Each row was made from one walk, in order. Every step used is in the known rows, and no mark comes twice. Write each row's walk.
Known rows
K, B, Z: -2.80, 2.51, 2.25, 0.30, 1.23, -0.76, -0.63, 3.64, -3.19, 2.43, -1.16, 0.81, -3.49, 1.18, 2.13, -1.80, 1.22, -0.52, 2.42, -2.06
B, P: -2.76, 3.49, 3.99, 3.05, 0.42, 0.18, 1.39, 1.30, -1.13, 2.78, -3.35, 0.52, -1.34, 2.78, 2.38, -0.98, 1.95, -0.23, 0.70, -0.67
S, A, K, B, Z, P: -1.56, 1.09, 0.40, 0.69, 2.11, -2.41, 0.92, 1.40, -3.57, 1.19, -0.98, -1.28, -2.52, -0.70, 2.78, -0.02, -0.21, -4.44, 3.49, -0.50
A, Z, P: -3.31, 6.23, 2.55, 2.08, 0.90, -0.87, -0.60, 0.08, -3.86, 2.19, -1.98, 0.92, 1.03, 0.90, 0.04, -1.37, 2.15, -1.73, 2.23, -1.54
K, A: -4.21, 1.69, 2.93, 3.40, 1.53, 0.55, 1.01, 0.97, -4.78, 1.80, -0.49, 3.58, -0.10, 0.68, 2.55, -0.42, -0.56, 1.63, 0.79, -1.30
A, K, S: -2.65, 1.54, 2.28, 2.99, -0.39, -0.64, 2.78, -0.26, -5.51, -1.14, 0.13, 3.40, -0.24, 0.91, 4.90, -0.17, -2.14, -1.62, 0.74, 1.15
Z, P, K, B: -2.94, 2.87, 1.41, 0.58, 0.09, -2.34, 0.76, -0.48, -0.83, 2.58, -1.71, -0.49, -5.73, 1.41, 3.25, -0.78, 2.96, -1.18, 0.96, 0.75
S, K, B: -2.80, 1.00, 0.35, 1.46, 2.48, -2.92, 1.33, 2.11, -2.49, 1.46, -2.82, 1.33, -0.56, 3.80, 5.87, -1.50, 0.94, -0.51, 1.27, -1.12
P, K, S, A, Z: -2.83, 1.61, -0.22, 2.26, 2.57, -0.46, -1.35, -1.82, -3.55, -1.04, -3.21, 3.26, -0.36, 2.45, 2.32, -0.54, 0.07, -4.04, -0.18, -0.87
S, K: -3.41, 0.76, 1.62, 3.61, 4.48, -1.20, 2.05, 1.40, -3.78, 1.97, -3.12, 2.02, 1.25, 3.37, 4.46, -1.42, 1.02, -0.66, 0.98, -1.41
Z, P: -3.24, 5.06, 3.50, 3.30, 1.73, -0.90, 1.44, 0.04, -3.34, 2.99, -1.95, 0.30, -0.16, 0.82, 1.68, -0.97, 2.01, -0.84, 1.41, -0.38
P, K: -3.62, 1.64, 2.86, 1.91, 2.86, 0.22, 1.43, 0.28, -2.43, 2.03, -2.07, 1.77, -3.97, 2.02, 2.90, -0.97, 2.11, -0.22, 0.17, -0.02
S, A, K: -2.23, 0.72, 2.13, 2.56, 4.14, -0.82, 2.60, 0.58, -4.38, 0.32, -1.26, 1.57, 0.87, 0.40, 4.34, -0.20, -0.59, -3.03, 1.27, 0.59
P, K, A: -4.28, -0.24, 2.06, 2.25, 2.07, 0.97, 1.21, -0.26, -3.54, 1.65, -0.77, 3.37, -3.62, 1.28, 2.66, 0.07, 0.16, 1.64, 0.07, -0.63
B, Z, K: -1.04, 1.68, 2.75, 1.65, 2.17, 0.53, -0.22, 3.81, -5.85, 5.34, 0.40, 1.95, -0.03, -0.07, 0.19, -2.34, 2.38, 0.42, 2.64, -2.80
B, K, S, A, Z, P: -2.16, 5.14, 0.65, 3.37, -0.83, -1.45, -1.03, -2.06, -3.07, -0.67, -2.27, 1.69, 1.48, 2.32, 1.51, 0.27, -1.28, -3.65, 0.42, -1.55
S, A: -2.77, 2.34, 2.75, 3.57, 5.00, -0.67, 1.04, 0.78, -3.26, 1.77, -3.06, 1.25, 2.03, 1.06, 2.72, -1.01, 0.94, -2.26, 0.38, -0.79
B, K, S, A, Z: -2.57, 3.48, 1.02, 2.67, 0.02, -0.64, -1.15, -0.76, -3.28, -1.56, -1.97, 3.35, 1.35, 2.65, 2.68, -0.31, -2.16, -3.01, -0.22, -1.69
B, Z, P, K, S, A: -2.40, 0.79, 0.38, 3.67, 3.04, -0.23, -0.07, -1.63, -3.57, 1.29, -3.18, 0.21, -2.84, 1.15, 0.93, 0.01, 0.12, -4.16, 0.79, -1.18

Write each row's walk
-4.01, -0.85, 0.77, 4.09, 3.50, -0.55, 1.82, 0.86, -4.85, 1.78, -1.97, 3.70, 1.46, 3.23, 4.06, -0.41, -0.69, 1.26, 0.89, -1.74	S, K, A
-3.12, 0.53, 1.19, -0.59, 1.59, -0.43, -0.70, 2.39, -1.99, 2.29, -1.46, 0.72, -7.36, 1.82, 2.54, -1.47, 1.88, -0.55, 1.90, -1.55	P, K, B, Z
-2.95, 1.50, 3.29, 1.88, 0.66, 0.63, 1.39, -0.05, 0.23, 2.57, -3.62, 0.46, -4.97, 3.52, 2.69, -0.65, 2.50, -0.49, 0.11, -0.13	B, P, K
-0.88, 4.04, 1.10, 1.96, -1.42, -0.52, -1.35, 0.66, -6.41, 2.03, 0.00, 4.37, 2.94, 1.09, 1.44, -2.08, 1.19, -1.09, 0.94, -1.75	A, Z, K, S
-2.31, 3.26, 0.69, 3.31, 2.29, -1.01, -1.35, -0.65, -4.59, -0.92, -2.93, 3.19, 3.65, 1.80, 2.05, -0.86, -1.02, -3.79, 0.32, -1.56	K, S, A, Z
-3.58, 0.10, 2.29, 2.50, -0.30, 1.32, 1.22, -0.45, -1.01, 2.52, -2.29, 2.27, -4.90, 2.81, 2.53, 0.45, 0.92, 1.17, -0.05, -0.53	B, P, K, A
-1.70, 0.45, 0.70, 0.58, 2.21, -2.74, 1.91, 1.19, -3.10, -0.18, -0.50, 0.94, -0.89, 0.56, 5.80, -0.31, -0.34, -3.23, 1.64, 0.83	S, A, K, B
-4.20, 2.78, 2.41, 1.42, -1.20, 0.63, -0.77, 0.92, -3.76, 0.55, 0.64, 4.31, -1.26, 1.95, 1.58, 0.10, -1.80, 1.87, 1.20, -2.33	B, K, A, Z
-2.67, 3.93, 2.14, 0.92, 0.38, -1.73, -0.51, 2.18, -3.00, 3.38, -1.27, -0.80, -3.32, 0.46, 1.22, -1.30, 1.65, -1.00, 3.01, -1.69	K, B, Z, P
-4.17, 4.44, 2.06, 2.00, -2.12, 0.20, -0.75, -0.46, -3.53, 1.43, 0.55, 2.77, -1.12, 1.35, 0.34, 0.31, -0.93, 1.08, 1.59, -2.08	B, K, A, Z, P
-2.33, 2.07, 1.83, 4.68, 2.86, -0.85, 0.76, -0.60, -4.20, -0.14, -2.96, 2.57, 2.51, 1.72, 3.60, -0.56, -0.66, -3.02, -0.53, -0.45	K, S, A
-2.70, 1.55, -0.12, 1.68, 2.36, -2.58, 0.53, 2.04, -3.13, 3.20, -2.74, -0.66, -1.96, 2.76, 2.86, -1.31, 1.24, -1.81, 3.25, -2.34	S, K, B, Z, P
-2.52, 1.68, 1.82, -0.12, -0.28, -2.19, 2.22, 1.85, -3.39, 0.46, 0.61, 1.63, -3.01, 0.65, 5.44, -0.76, -0.01, -0.72, 2.09, 0.97	A, K, B
-3.90, 0.99, 1.48, 1.12, -0.76, 1.53, -0.84, -0.44, -1.40, 1.75, -2.32, 2.69, -3.98, 3.09, 0.92, 0.04, 0.73, 0.58, 0.91, -1.73	B, P, K, A, Z
-2.37, 2.45, 2.07, 3.96, 0.68, -0.83, 0.95, -0.85, -2.70, -0.81, -1.89, 2.64, 0.20, 2.60, 4.14, 0.27, -2.09, -2.06, -0.97, -0.35	B, K, S, A
-0.56, 3.07, 0.82, 1.50, 3.05, -0.99, -1.55, 1.55, -5.31, 3.50, -0.95, 2.34, 4.35, 0.11, 0.63, -2.06, 2.44, -2.78, 1.48, -2.41	S, A, Z, K
-2.19, 3.43, 2.84, 0.91, -1.46, -1.56, 0.39, 1.92, 0.14, 2.53, -2.90, -0.01, -3.07, 3.06, 3.85, -1.13, 2.00, -0.40, 1.07, -0.37	K, B, P
-3.39, 1.32, 2.08, 3.18, 0.77, -0.06, 1.22, -1.30, -3.19, 0.26, -2.03, 2.90, -3.11, 2.34, 3.72, -0.67, 0.22, -1.08, -0.81, 0.32	P, K, S
-3.17, 1.64, 1.65, -0.14, 0.81, -1.54, 0.60, 0.85, -1.07, 1.47, -1.60, 1.19, -5.49, 2.11, 4.38, -0.99, 2.39, -0.31, 0.38, 0.27	P, K, B
